Each row was made from one walk, in order. Every step used is in the known rows, and no mark comes twice. Write each row's walk.
Known rows
f/d/l: [-10  -2 -20   9  10  -2 -23   7  19   9   8   4 -10   1  -7 -17  -7  24
   4  -4]
v/f/j: [  4  -1  -9   1  20  -2  -8  -1  -7   1  10  -6 -11 -21  -4 -10   2  -2
  13  -9]
l/v/f: [-12  -1  16   2  27   1   1  -1 -14 -18   4   4  -6 -11   0  -1   0 -13
   5  -2]
j/l/v/f: [-13   4  17   8  24   5   0  -1  -1 -23   2   1   4  -7   1   2   0   3
  -2   6]
f/j/k/d/l: [  3   5 -11  16  14  -9 -33  12  20  -9   7  -4  -8  -7 -24 -18  -4  35
   3  -1]
h/l/v/f/d: [ -7  -7   7   5  38  11 -16   5 -11  -6   5   8   7 -15 -10  -8  -9  12
   7  -1]
j/k/d: [  1  13  11   5   5 -22 -20   4  12 -16 -11   6 -15  -7 -15 -14  -4  14
  13  -8]
f/j/l/v: [-13  -3 -12   6  24   1 -19  14  26 -14  17  -2   7  -8  -8  -3  -9  15
  -6  18]
k/h/l: [  8  -7  12  12  20   5 -28 -10  11  -9   3  25   0   0 -20  -9  -4  18
   7   5]
k/v: [ -3   4  14   8  -2  -7 -16   2   4 -15  13  18 -18  -2  -8 -11   0  -3
  -3   0]
d/l/v/f/j: [ -9  -7  -1  16  31  14 -13   4  -4 -12  19  -5   1  -4 -10  -5   1  13
  -7   5]
v/f/d: [ -1   7 -11   0  16  -5  -7  -1 -10   6  -2  -1 -14 -19   4 -15   1   2
  20 -18]
j/l/v/f/d: [-14   9  -2   8  26   4  -6   7   3 -15   1  -1   4 -12   3  -5  -2  13
   4   1]
k/v/l/j: [ -7  10  12  18  15   2 -18  -4  -3 -28  21  14 -10  -8 -14   1  -5  -3
 -15  -3]
k/h/f/j/l: [ 21  -1  -5  16  29   6 -32  10  14  -2   7  15   0 -12 -19 -11   2  29
  16   7]
d/l/j/k/h: [  3   6   9  24  23  -2 -26  -2  21 -20   7   3  -6  -1 -31  -5  -2  23
  -8   0]
d/l/v: [-19 -10   9  11  20   5 -13   2  12 -15  13   7  -1  11 -10  -3  -6  10
 -11  11]
v/l: [-13   1   2   6  13  -1 -10 -12  10 -16   8   2  -5   4   2   2  -8   0
  -1  -2]

Which walk is each row?
[ 10  11  14  16  32   2 -26   9  -7 -14   8   3  -3 -28 -30 -12  -6  19
  -1 -11]
h/l/j/k/v/f/d
[-13  -5  15  15  25  12  -5  -3  -9 -16  10   2  -2   3  -7  -2   2   7
  -7   2]
d/l/v/f
[ -4  19  16  19   7  -5 -18  -1  17 -35  10  -4 -11   3 -10  -3   1  11
 -12  -1]
j/k/v/l
[-19   0  11   5  18  -1  -9   4  20 -22   5   7   4   1  -2   1  -8   7
  -7  15]
j/l/v
[  1  14  18  10  14 -15 -19   8  11 -25  10   4 -15 -16 -26  -6  -6  -2
  -8  -3]
l/j/k/v
[  9   9  -3  19  21  -1 -20   4  -6  -9   3 -11 -10 -15 -18 -16   7  29
   9 -13]
v/f/j/k/d/l
[ -6   8 -15  13  22  -8 -26  12  23  -2   7  -7  -8 -11 -22 -14 -10  26
  -1  -7]
f/d/l/j/k
[  1   5   2  29  35  13 -23   4   7 -26  13  -8   1  -3 -20  -7   9  28
  -6   5]
d/l/v/f/j/k/h
[-12   3  -5   2  28   0  -6   7 -11  -9   3   3  -6 -17   2  -9  -2  -3
  11  -7]
l/v/f/d
[ -4   4  -7  18  23  -4 -32  18  18 -19  10  -3  -2  -7 -25 -14  -6  33
  -3   6]
f/j/k/d/l/v
[ 13   2  -6  14  27  -2 -38   6  30 -13  10  -2   1 -11 -28 -13  -4  31
   4   8]
f/j/k/h/l
[  7  18  22  13  20  -9 -11   3  -7 -26   8  -1 -16 -23 -23  -6   2  -5
  -4 -12]
l/j/k/v/f
[ 15  -2  -1   2  31  -7 -25  21  14   2   6  -8  -7 -19 -20 -12  -6  15
  17   1]
h/f/j/k
[  9  -3  -6  23  37  12 -34  15   4  -4   4  22  -2  -4 -19 -15   0  32
  14   3]
k/h/f/d/l/v
[ -5   3  10  14  20  -6 -18   2  19 -15   9  -5  -7  -3 -26  -3  -8  14
 -11   0]
d/l/j/k
[  2   4  20  16  31   0 -29   2  22 -30   0   8   4  -1 -26  -5  -4  22
  -1  11]
j/k/h/l/v
